Known rows, with every way that one mark hangs from another
F{M{V}}: [ 1.90, -1.55,  1.38,  1.58, -0.57, -3.50, -4.28, -0.57, -1.86, -1.09,
  1.41,  3.86,  1.44, -1.48, -0.73, -1.46, -0.23, -2.60,  2.44, -0.37,
  3.36, -1.36, -0.43, -0.52, -3.22]
C{G{P W{L{T}}} U}: [ 0.00,  1.33, -1.64, -2.64, -1.57,  0.03, -3.00, -0.08, -1.38,  3.84,
 -4.16,  2.01,  2.38,  3.00,  1.30, -0.99,  1.72, -0.39,  0.77, -1.75,
 -1.18,  3.07, -3.74,  0.69,  4.11]
C{G{P{L}}}: [-0.76, -1.19, -2.20,  4.05,  0.85, -2.24, -2.50, -0.26,  0.80,  0.98,
 -2.13, -0.99,  0.64,  1.35, -0.69,  1.04,  2.10, -1.02,  0.70, -1.70,
 -0.19,  0.34,  0.63,  1.14, -0.80]
D{G{W} P{L{T}} U}: [-0.34,  6.72,  3.02, -2.57, -0.21,  4.74,  5.55, -0.61, -0.69, -0.01,
 -0.69,  1.47, -3.71, -0.81, -3.57,  2.41, -3.89,  2.78, -2.63, -0.87,
 -4.26,  3.53,  3.33,  4.00,  2.97]
C{G{W{L{T}}} U{V}}: [-2.44, -0.51, -3.15, -0.78, -0.61,  1.50, -2.08,  1.82,  2.68,  4.66,
 -0.53,  1.65,  3.61,  1.53,  1.46, -0.31,  0.16, -0.73,  2.74,  0.67,
  1.54,  1.72, -4.60,  0.61,  3.08]
C{G{P{L} W} U{V}}: [-1.83,  0.26, -1.36,  3.49, -2.00,  0.31, -0.11,  1.81,  1.80,  3.38,
 -2.20, -2.91,  1.82,  2.00,  1.08,  2.04,  2.00,  1.20,  0.11, -1.49,
  0.20,  1.50, -3.21,  0.23,  3.80]
M{F V}: [-2.02, -2.99,  0.71, -0.07,  0.77, -0.83, -1.08, -0.34, -3.41, -0.96,
  1.72,  1.09,  3.05, -3.64,  0.94, -2.90,  0.21,  0.99,  1.46,  3.89,
  7.76, -1.75,  0.56, -2.57, -3.32]
S{P{L{T}}}: [-0.84, -2.21,  0.86,  1.01,  0.25, -1.54, -0.60, -0.96, -2.49, -1.48,
  0.47, -1.28,  2.18, -0.38, -0.86,  0.76,  0.79,  1.24,  1.33, -0.87,
 -1.35, -0.71,  1.50,  2.67, -3.84]
U{C V}: [-3.39, -6.70,  0.35,  2.41,  0.55, -2.59, -0.07,  0.97,  2.81, -3.14,
  4.05, -2.70,  1.50, -1.03,  1.90,  0.09,  0.15, -2.00,  1.26,  2.35,
  2.79, -3.37, -0.64, -3.14, -4.16]
E{M}: [ 1.65, -1.30, -1.50,  2.85,  2.46, -2.31, -3.71, -0.29, -0.54, -1.40,
  3.81,  2.78, -1.26,  0.44,  2.48, -0.34,  1.07, -1.94,  4.23,  0.53,
  3.09, -3.20, -0.03, -1.25, -5.67]
M{E}: [ 1.03, -2.92, -0.50,  1.75,  2.63, -3.62, -1.60, -1.45, -0.29, -3.46,
 -0.16, -0.45,  2.21,  2.08,  1.72, -1.51, -0.54, -0.42,  2.37,  1.23,
  2.39, -3.43, -0.44, -3.77, -2.92]
D{P{L{T}} U{C{G{W}} V}}: [-3.01,  1.42,  0.07, -1.05, -3.09,  2.91,  4.37,  2.44,  2.84, -0.22,
  0.83, -1.80, -0.75, -3.34, -1.24,  2.86, -4.63,  2.47, -1.77,  2.10,
 -0.93,  2.11,  0.07,  3.62,  1.73]
E{M{V}}: [ 1.78, -1.81, -1.17,  0.72,  1.42, -1.30, -3.77,  1.16, -2.68,  0.03,
  2.41,  2.60, -0.73, -1.76,  1.72, -0.89, -0.52, -0.88,  4.42,  1.50,
  5.44, -3.01, -0.29, -1.58, -4.97]
W{L{T}}: [-1.19, -2.48, -0.43, -2.10,  3.36, -0.20, -2.28, -2.14, -1.01, -1.11,
  0.19,  2.40,  3.89, -0.01,  1.50, -2.09,  0.14, -2.13,  4.08,  0.49,
  0.86, -0.12, -0.70,  0.67, -1.94]
D{U}: [-0.36, -0.61,  0.77,  1.85,  1.64, -2.10,  0.06, -1.22,  2.69, -2.46,
  0.56,  2.76,  0.47,  1.64,  3.43,  2.65, -0.62,  0.19, -0.10,  3.27,
 -1.14, -0.82, -0.35, -3.48, -2.78]
F{M{E}}: [ 3.73, -0.56, -0.09,  2.21,  0.39, -5.02, -3.86, -2.38, -0.73, -3.78,
  1.21,  2.13,  1.95,  0.99,  0.09, -2.20, -0.05, -2.24,  2.77, -0.39,
  2.17, -3.25, -0.74, -1.10, -3.22]
C{G{P}}: [-0.09, -2.54, -2.51,  3.17,  0.79, -3.32, -3.92, -0.98,  0.98,  0.80,
 -1.01,  1.19, -0.89,  2.47, -0.48, -0.14,  3.03, -2.52, -0.79, -1.25,
  0.00, -0.09,  0.68, -1.45, -1.16]
F{M{E V}}: [ 3.80, -1.23,  0.17,  0.34, -0.60, -4.05, -3.86, -1.07, -2.72, -2.40,
 -0.05,  1.92,  2.64, -1.14, -0.56, -2.65, -1.58, -1.20,  2.79,  0.60,
  4.27, -3.04, -1.09, -1.40, -2.65]
U{C{G}}: [-2.10, -4.21, -1.99,  2.18, -0.53, -4.52, -3.67,  2.25,  2.89, -0.22,
  1.32,  0.76,  0.50,  1.09,  0.50,  0.26, -0.67, -2.79,  1.67,  1.29,
  2.12, -1.48, -1.00, -1.45, -4.48]
C{G{W} U}: [-1.24,  0.55, -0.93,  2.39, -1.34, -2.24, -3.10,  2.67,  2.38,  3.69,
 -1.03,  2.95,  0.85,  4.30,  1.85,  0.92,  0.27, -0.62,  1.53, -0.32,
  1.00,  1.50, -3.73, -1.79,  0.95]
K{M{E}}: [ 1.69, -3.34, -2.72,  2.20,  1.24, -4.89, -5.98, -0.69, -1.06, -3.91,
  1.08,  0.60,  0.79, -1.57,  1.14, -0.48,  1.50, -1.31,  3.52,  1.64,
  3.01, -3.03, -1.43, -1.02, -3.16]
D{L U{C{G{W}}}}: [ 2.02,  1.71, -1.88, -0.94, -1.29,  0.55,  2.20,  3.66,  3.01,  1.71,
  0.26, -0.18, -0.96,  0.02,  2.18,  1.00, -2.07,  2.89, -0.56,  2.99,
 -0.21, -0.79, -0.64,  0.49, -0.33]
D{L U}: [ 1.81,  0.60, -1.88,  0.82,  2.23,  0.40,  3.01, -0.15,  2.84, -0.54,
  0.50,  0.41,  0.06,  1.00,  4.07,  1.86,  0.37,  3.48,  0.33,  3.69,
 -0.99, -1.57,  0.66, -0.55, -1.08]
G{P{L{T}} W}: [ 0.36,  1.52,  4.51, -0.61,  1.00,  2.08,  1.67, -0.44, -5.25, -1.09,
 -0.59, -1.36,  0.87, -0.16, -0.30, -0.05, -0.52, -0.24, -0.05, -4.85,
 -2.10,  1.21,  0.43,  0.88,  1.88]
U{C{G{P W{L{T}}}} V}: [-1.15, -3.24, -1.17, -2.51, -1.44,  0.80, -1.26,  1.10, -0.16,  1.06,
  0.94, -2.01,  1.23, -2.08, -1.13, -2.44,  0.06, -2.51, -0.28, -0.81,
  1.19, -0.03, -1.32,  0.59,  1.02]

Rows
[-2.40, -2.21, -0.20, -0.03, -1.80,  1.56,  0.87,  2.82, -0.07,  0.97,
  1.37, -3.68,  0.89, -1.93, -1.49,  0.71, -1.29, -1.44, -0.48, -1.87,
  0.38, -0.02, -0.86,  1.34,  0.98] | U{C{G{P{L{T}} W}} V}
[-3.50, -6.14, -3.16,  3.19, -0.29, -2.80, -2.09,  2.44,  4.97,  0.08,
  3.29, -1.45,  0.84, -0.41,  0.23,  0.40,  0.04, -2.84,  1.05,  2.37,
  3.18, -2.49, -0.99, -1.86, -3.63] | U{C{G} V}
[ 0.93, -0.89, -1.51, -0.03,  0.82, -0.34, -2.93,  0.31, -4.47, -0.25,
  3.82,  2.38,  0.67, -4.29,  1.90, -2.83,  0.30,  0.69,  3.89,  3.74,
  9.02, -3.22,  0.37, -0.92, -5.25] | E{M{F V}}
[ 0.68,  2.13,  1.64, -6.03, -1.10,  3.71,  3.53, -1.31, -0.64, -0.56,
 -0.27, -1.30, -1.21, -1.98, -1.56,  0.24, -1.07, -0.02, -3.54,  0.68,
 -3.52,  0.81,  0.67, -0.05,  2.68] | D{G{P W{L{T}}} U{C V}}
[-0.60,  3.21,  2.73, -3.43, -1.49,  4.49,  5.81,  0.55, -0.75, -0.48,
  0.38, -3.08, -1.61, -1.87, -1.98,  3.75, -2.64,  1.09, -3.85, -0.44,
 -4.23,  0.74,  1.08,  0.94,  2.64] | D{G{P{L{T}} W} U{C V}}
[-1.09, -0.34, -2.67, -1.59, -1.50,  1.46, -1.68,  0.07,  0.44,  4.06,
 -2.45,  0.07,  2.69,  1.65,  1.01, -0.48,  2.30, -0.46,  0.15, -0.95,
 -0.11,  2.22, -3.86,  0.52,  4.97] | C{G{P W{L{T}}} U{V}}
[-0.85, -2.15,  0.74,  1.20, -1.37, -2.82, -2.86,  3.15,  1.16,  0.33,
  1.59,  1.02, -0.42,  0.60, -0.27, -1.25, -1.73, -2.63,  0.95, -0.42,
  2.07, -0.62, -1.18, -1.71, -2.94] | U{C{G{W}}}
[-0.97,  1.10,  0.15, -0.52,  2.62,  1.35,  1.22, -1.89, -2.38,  0.28,
 -1.07, -0.69, -0.81,  1.23, -2.97,  2.04,  0.95, -1.30, -0.56, -3.05,
 -3.35,  0.44,  2.86,  1.99,  0.61] | D{G{P{L{T}}}}
[-0.63,  0.69, -1.58,  0.69, -0.85, -1.76, -4.00,  1.35,  2.01,  3.55,
 -2.72,  2.39,  2.71,  3.00,  2.29, -1.48,  0.88, -0.13,  3.24,  0.40,
  1.74,  1.97, -4.23, -0.25,  1.32] | C{G{W{L}} U}
[ 0.29,  6.17,  3.44, -0.08, -0.42,  2.63,  4.98, -0.84,  0.54, -1.08,
 -1.03,  0.22, -4.27, -0.66, -3.00,  1.36, -2.39,  3.49, -2.54, -0.35,
 -3.07,  2.69,  3.56,  2.67,  1.73] | D{G{W} P{L} U}
[ 0.60,  0.97,  0.81,  3.06, -0.16, -0.52, -1.68,  0.81, -1.01,  1.51,
 -1.67, -0.83, -0.40,  0.86, -1.49, -0.62,  0.95, -0.75, -0.19, -3.94,
 -0.17,  1.28,  0.42,  0.85,  0.93] | C{G{P{L} W}}
[-0.34,  0.65,  0.40,  1.94,  2.37, -0.39,  0.47, -2.21, -1.18, -0.56,
 -1.42, -1.70, -1.32,  1.32, -2.37,  1.10,  2.34, -0.71, -0.60, -2.61,
 -2.30, -0.06,  3.07,  0.97, -0.46] | D{G{P{L}}}
[ 0.97, -0.24, -4.29, -0.09, -0.64, -0.83,  1.50,  2.78,  4.57,  1.28,
 -0.03, -0.41, -0.28,  0.52,  2.89,  2.35, -0.97,  2.60,  0.17,  4.66,
 -0.28, -1.41, -0.39,  0.55, -1.79] | D{L U{C{G}}}
[ 0.44,  3.71, -0.55, -5.61, -1.62,  6.54,  8.63,  1.49,  1.29,  1.26,
  2.45, -2.10, -5.03, -2.65, -2.76,  0.70, -2.89,  4.19, -4.42,  1.93,
 -2.87,  0.66,  3.50,  3.80,  4.02] | D{G{W} L{T} P U{C V}}
[ 1.10,  1.00,  4.94,  2.02,  0.69,  0.10,  0.97, -0.75, -3.86, -1.99,
 -1.13, -2.43,  0.33,  0.08,  0.32, -1.21,  0.90,  0.48,  0.10, -4.31,
 -0.80,  0.54,  0.69, -0.46,  0.70] | G{P{L} W}
[ 1.45,  3.28,  1.10, -4.40,  0.67,  4.85,  3.08, -2.86, -0.75,  0.76,
 -0.67,  0.51, -1.44, -1.06, -1.85,  0.02,  0.28,  0.02, -3.51, -0.13,
 -3.86,  1.45,  1.43,  0.06,  3.96] | D{G{P W{L{T}}} U{V}}
[ 3.31,  5.99,  0.48, -1.96,  0.11,  3.90,  6.15, -0.64,  1.06,  1.10,
  0.01,  0.31, -6.24, -0.16, -2.16, -0.87, -0.51,  4.90, -4.02,  0.69,
 -2.80,  1.34,  4.64,  2.69,  3.13] | D{G{W} L P U}
[ 2.58, -0.27,  3.80, -0.91,  1.01, -0.74, -1.65, -2.85, -3.84, -2.07,
 -1.86, -0.46,  0.81, -0.11,  0.94, -4.94,  2.67, -0.72,  0.46, -3.21,
  0.14,  0.69,  0.22, -1.49,  0.78] | G{P W{L}}
[-0.41, -3.56, -0.66, -0.09, -1.72, -0.96, -1.87,  0.93,  1.17,  0.19,
  0.36, -3.06,  0.81, -1.94, -0.58, -3.30,  1.38, -1.84, -0.17, -0.38,
  2.29, -0.66, -1.08, -0.84, -0.12] | U{C{G{P W{L}}} V}
[-0.56, -0.78, -2.28,  0.74, -1.63, -0.44, -2.36, -0.09,  1.79,  3.26,
 -2.77, -1.14,  2.09,  1.79,  1.64, -1.47,  3.47,  0.06,  0.28, -0.43,
  1.01,  1.62, -3.71, -0.75,  3.87] | C{G{P W{L}} U{V}}
[ 0.33, -1.82,  1.13,  0.44, -2.08, -2.91, -2.53,  1.67, -0.72, -0.35,
 -0.18, -0.49, -1.44,  0.76, -0.60, -1.39,  0.16, -2.24, -1.19, -1.98,
  0.51, -0.12, -0.34, -1.92, -1.17] | U{C{G{P W}}}
[ 2.60,  3.78, -2.98, -4.25,  2.03,  4.18,  4.92, -1.72, -0.56,  1.99,
 -1.04,  0.51, -2.85,  1.59, -0.50,  3.28,  1.01,  2.48, -3.69,  0.78,
 -5.95,  0.21,  3.33,  1.86,  3.12] | D{G{P} L{T} U}
[-2.52, -3.39, -4.62,  3.59, -0.96, -2.67, -2.28,  0.04,  3.86,  2.60,
 -1.41, -0.94,  1.25,  3.68,  2.14,  2.55,  4.14, -0.63, -0.67,  0.93,
  0.17,  0.06, -2.81, -2.20,  1.76] | C{G{P} U{V}}
[ 2.01,  5.69,  3.55, -0.41,  0.25,  2.11,  3.29, -1.41, -1.31, -0.49,
 -2.22, -0.47, -2.69,  0.66, -1.54,  2.48, -0.57,  1.89, -3.18, -1.72,
 -4.53,  1.63,  2.26,  0.13,  2.07] | D{G{P{L} W} U}
[-3.32,  0.33, -0.02,  0.56,  0.55,  2.85,  5.28, -1.16,  2.48, -2.49,
  1.02, -1.25,  0.52, -2.37,  0.66,  3.73, -2.20,  3.13, -0.82,  2.82,
 -1.63,  0.96,  1.19,  2.59,  0.87] | D{P{L{T}} U{V}}
[ 0.34,  3.52,  3.15, -1.54,  1.44,  3.12,  2.13, -0.95, -4.30,  0.86,
 -0.70, -0.57, -1.67,  0.73, -3.75,  0.37, -0.30, -0.96, -1.49, -5.10,
 -3.39,  1.45,  2.64,  1.86,  2.37] | D{G{P{L{T}} W}}
[ 0.38,  0.08,  3.00, -2.75,  2.00,  1.54, -1.25, -0.88, -2.75, -0.37,
  0.57,  2.47,  2.41, -0.55,  0.66, -3.70, -1.11, -1.82,  3.01, -1.88,
  0.83,  0.80, -0.89,  0.11, -0.07] | G{W{L{T}}}
[-0.29,  1.12,  1.14, -0.48, -3.49, -1.69,  0.94,  1.38,  2.55, -1.60,
 -0.04,  1.48, -3.44, -0.57, -0.15,  0.35, -2.75,  1.47, -2.85,  2.26,
 -0.54,  1.55,  0.45, -0.23, -0.62] | D{P U{C{G{W}}}}
[-0.04,  2.92,  2.16,  0.10, -0.52,  2.76,  4.64, -1.56,  2.88, -0.74,
  1.75,  0.61, -5.59, -0.93, -3.04,  0.21, -0.93,  1.78, -4.91,  1.03,
 -1.88,  1.36,  3.40, -0.46,  2.36] | D{G{W} P U{V}}
[-1.32,  0.43, -0.04,  0.14, -0.59,  0.86,  4.33, -0.65,  2.36, -2.03,
 -0.45, -4.36, -0.93, -1.15, -0.63,  4.62, -0.04,  1.46, -2.97,  2.15,
 -3.25, -0.95,  1.53, -0.07, -0.27] | D{G{P{L}} U{C V}}
[ 1.80,  0.25,  3.41, -3.55,  1.26,  1.31, -1.01, -2.49, -5.32, -1.15,
 -1.38,  0.79,  1.38, -0.37,  0.32, -3.95,  1.28, -1.39,  0.33, -3.57,
 -1.06,  1.37, -0.05, -0.02,  1.84] | G{P W{L{T}}}
